Each row comes from the steps of one path. Every step used is in the known rows, and no mark comes twice. Write the path behind each row, first mark first.
Known rows
kesos/zatime/gebo/tomapa: [-10  -3 -12 -11   0 -22 -49  -4  -6   0   6   7 -20   7   4  16   8 -13
   1 -57  -3 -18 -30]
zatime/kesos/tomapa/gebo: [ 19 -31 -21  15  -9  -6 -10 -10  -8 -22  17  -1 -33  17  -2   1   5   3
 -27 -27   1   4   2]
kesos/bosa: [ -4 -15  -4  12   1  -2 -14   4  -1   5   9   6 -12   8   9  -1  -5   9
 -25  15 -12 -16  -9]
zatime/kesos/bosa: [  4 -14 -13  23  -3  -1  -7   0 -10   3  12   5 -22  22   6  -2   6  15
 -13  25 -20  -9 -13]
zatime/gebo/tomapa: [ -1 -19   5   0  -3 -16 -38  -7  -1  15   4  10 -19  18   7  17   7 -19
  -7 -50  -2 -16 -31]
dipu/kadopif: [ 15 -18  -4  -2   0  -9 -14  -2   2  15  16  11 -18  15  17   3  -7  -6
 -20 -22 -20 -14 -11]
zatime/gebo: [ 15 -15   0  -3  -3 -13 -33  -8   0   3  10   4 -18  22   7   8  -3 -11
  -2 -29  -6   2 -20]
tedu/tomapa/dipu/kadopif: [ 32 -24 -24  13 -14 -16 -12  -6   2   8  22  13  12  25  11  -4 -20 -17
 -32 -36  -9 -30 -16]
kadopif/kesos/zatime: [  8  13 -22 -27   3 -20  -3  -6  -9 -15  17   8  -8   8   7   6   5  -5
  -6   8 -13 -11 -10]
kesos/tomapa/dipu/kadopif: [ 23 -28 -23  21  -6 -15 -14 -10   2  11  27   6 -21  12  13  -3  -4   0
 -46 -27 -11 -32  -1]
tomapa/dipu: [ 21 -16  -2   6  -6 -14 -10  -8   3  19  15   3   0  22   8  -1  -4  -7
 -18  20   1  -8 -12]
zatime/gebo/tomapa/tedu: [  1 -24   7   1  -3 -24 -45  -4  -2   0  10  11 -37  33  14  14   7 -23
  -8 -60  -4  -7 -33]
tedu/tomapa/dipu/kadopif/kesos/zatime/gebo: [ 40  -7 -47 -11 -15 -33 -42 -11  -8 -20  30  11  -7  27  15   6 -15 -18
 -13 -56 -19 -30 -23]
kadopif/dipu: [ 28  -9   4  -1  -5 -17   7  -8  -7  27   6   8  -5   8   3   4   4  -6
 -19  20   5  -5 -14]
bosa/kesos/zatime/gebo: [  2  -8 -14 -19   9 -29 -25  -7  -1 -22  15  -1 -32  18  13  11   9 -17
  16  -5   6   7 -15]
bosa/kesos/tomapa: [ -1 -19 -10   6   8 -18  26  -9   3 -15  19   3 -22   8   6   1  17 -11
 -26   2  10  -9   1]
gebo/zatime/kesos/tomapa/dipu: [ 27 -17 -20  53  -5 -22 -12 -14  -9   2  16   1 -16  18  -5   0  14   8
 -38  -4  -1 -23  -8]
zatime/gebo/tomapa/kesos: [  0   3   3  -5  -7 -24 -37  -8   2   8  15  11 -14  29  13  24   1 -23
 -11 -68  12 -10 -29]
dipu/kadopif/kesos: [ 25 -13  -9 -15  -1 -17  -2  -8  -2   8  21  16 -22  20  22   8  -2 -10
 -23 -10 -29 -17 -11]
bosa/kesos/tomapa/dipu: [ 12 -26 -14  13   1 -24  18 -14   5  -5  24   0 -20  17  10  -2  15 -12
 -31  25  15 -13   1]
kesos/tomapa: [  1 -14 -14  12   0  -7   6  -7  -2  -5  14   5  -8   2  -2  -2   5   1
 -33 -26   0 -17  -2]
gebo/zatime/kesos: [ 19  -5  -1  31   2 -17 -12  -7  -9   5   5   6 -15  20  -1   6  10   0
 -12   0  -9  -6 -17]
zatime/kesos/tomapa: [  8 -13 -23  23  -3  -7  11 -11 -10  -8  17   4 -21  16  -5  -2  15   7
 -21 -18  -9 -12  -6]
dipu/kadopif/kesos/tomapa/gebo/zatime: [ 35 -30 -15  13  -2 -23 -28  -8  -3 -21  19   9 -42   4  15  11  -5  -6
 -58 -51 -12 -25   3]
tedu/tomapa/kesos/bosa: [ -2   7 -20  13 -10  -9  -3   4   0 -19  20  13  19  21   6   0 -20  -7
 -34 -33   8 -23 -12]
tomapa/gebo: [ 18 -27   4 -10  -5  -6 -24  -3   2  -7   9   2 -17  14   8   5 -12 -11
 -19  -7   5  11  -3]
kadopif/kesos: [ 17  -2  -4 -17  -1 -15   9  -9  -4   1  15  12  -7  19  10   7   4 -12
 -17  14 -13  -8 -12]
tedu/tomapa/dipu/kadopif/kesos/bosa: [ 31 -22 -33  14 -15 -17 -10  -2  -4  -3  28  16  -1  25  20  -2 -17  -4
 -47  -6 -27 -46 -15]

Write each row's path
[  1   5 -17 -24  -1 -29 -34  -9 -11  -9  12  11 -25  12   9  21  14 -16
  -3 -45 -12 -22 -30] => kadopif/kesos/zatime/gebo/tomapa
[-18  24 -12 -16   0 -24 -17  -2  -4  -3  17  12   0  10   9  17   4 -13
 -13 -43  14 -19 -18] => gebo/tomapa/kesos/zatime
[ -5   2 -11 -20  12 -25   7  -3  -1 -17  15   2 -18   8  10   5  11 -14
   5  24   7   1  -5] => bosa/kesos/zatime
[ 13 -35  -1  20   8 -26 -10  -7   4 -30  11  -2 -38   2   5   8   7 -14
 -41 -11  22  -4   7] => bosa/kesos/tomapa/gebo/zatime
[ 14  -1 -22 -16  -8 -35 -44 -13  -9   3  19   8 -21  21  12  19  10 -16
  -7 -22  -5 -26 -31] => kadopif/kesos/zatime/gebo/tomapa/dipu
[ 35 -25 -25  55  -5 -24 -25 -13  -8   8  23   5 -32  19   8   2   8   7
 -44 -28 -18 -33  -8] => gebo/zatime/kesos/tomapa/dipu/kadopif
[  8 -10  -7  46   2 -11 -23   1 -11   2   4   5 -24  15   3   2   6  15
 -23  18 -18 -17 -15] => gebo/zatime/kesos/bosa
[-12 -16  -6 -15   8 -41 -38  -3  -4 -24  16   5 -52  28  20  16  19 -29
  10 -38   7  -1 -29] => bosa/kesos/zatime/gebo/tomapa/tedu
[ -9 -10 -10 -10   0 -29 -57   0  -8 -15  12   7 -36  23  12  12   8 -18
   3 -67  -3 -10 -32] => kesos/zatime/gebo/tomapa/tedu
[  5  20 -18 -18  -3 -26 -46  -5  -3 -18  22   2 -13  23  10  15  -8 -10
   7 -50   9   6 -16] => tomapa/kesos/zatime/gebo
[ -5   4  -5   7  -2  -9 -13   3   2  -3  21   8  -6  20  15   5 -10   4
 -27   2   2 -10  -8] => tomapa/kesos/bosa
[  8  21 -34 -12 -10 -25 -37  -4  -5 -36  22   7  13  24   2   9 -18 -20
   1 -82  14  -8 -22] => tedu/tomapa/kesos/zatime/gebo
[ 15 -16 -14  -1   0 -10 -14   0  -3   4  21  15 -30  15  26   4  -5   6
 -36   7 -36 -29  -9] => dipu/kadopif/kesos/bosa
[-13  -9  -9 -17   8 -33 -25  -7  -2 -10  10   5 -36  12  12  19  20 -23
  10 -28   8 -10 -25] => bosa/kesos/zatime/gebo/tomapa
[ 39 -17 -13  -7  -8 -23  -9 -12   0  17  27  12 -19  29  25   6  -4 -11
 -30  11 -23 -22 -11] => tomapa/dipu/kadopif/kesos
[ 21 -21 -21  -1  -1 -24  -4  -7  -5 -21  32  15 -45  25  23   1   5  -8
 -43 -46 -26 -22  -4] => dipu/kadopif/kesos/tomapa/tedu
[ 11  -7 -20  -3  -1 -15  19 -12  -5 -14  20  10 -13   8   3   3  11  -3
 -37 -13  -9 -21  -3] => kadopif/kesos/tomapa
[ -6 -18   9   0   0 -19 -15   0  -2   5  10  14 -20  25  12   7   9 -20
 -20 -32  -3 -13 -25] => gebo/tomapa/tedu
[  9 -22 -17  -8   1 -41 -46 -10   1   7  22   5 -46  22  28  18  10 -25
  -2 -29  -2 -24 -25] => bosa/kesos/zatime/gebo/tomapa/dipu/kadopif
[  9 -11 -21 -22  -1 -38 -57  -4 -11 -16  25  16 -56  30  29  19   7 -20
 -10 -77 -27 -23 -32] => dipu/kadopif/kesos/zatime/gebo/tomapa/tedu
[  9  -3 -23 -24  -1 -30 -46  -7  -9  -3  20  15 -40  13  21  22   7 -16
  -8 -67 -27 -32 -29] => dipu/kadopif/kesos/zatime/gebo/tomapa
[ 12 -32 -11   4  -6  -5 -17  -7   1 -19  14   0 -24   4   1   0  -5  -4
 -38 -33   9  -3   6] => kesos/tomapa/gebo
[  1  25 -32 -12  -7 -20  -4  -1  -5 -31  21  10  28  16   1   3 -15 -15
 -12 -55  16 -14 -13] => tedu/tomapa/kesos/zatime
[ -8   8   5  -7  -4 -19  -5  -5   2  12  13  15   1  20  11  17   3 -20
 -23 -37  14 -17 -20] => gebo/tomapa/kesos
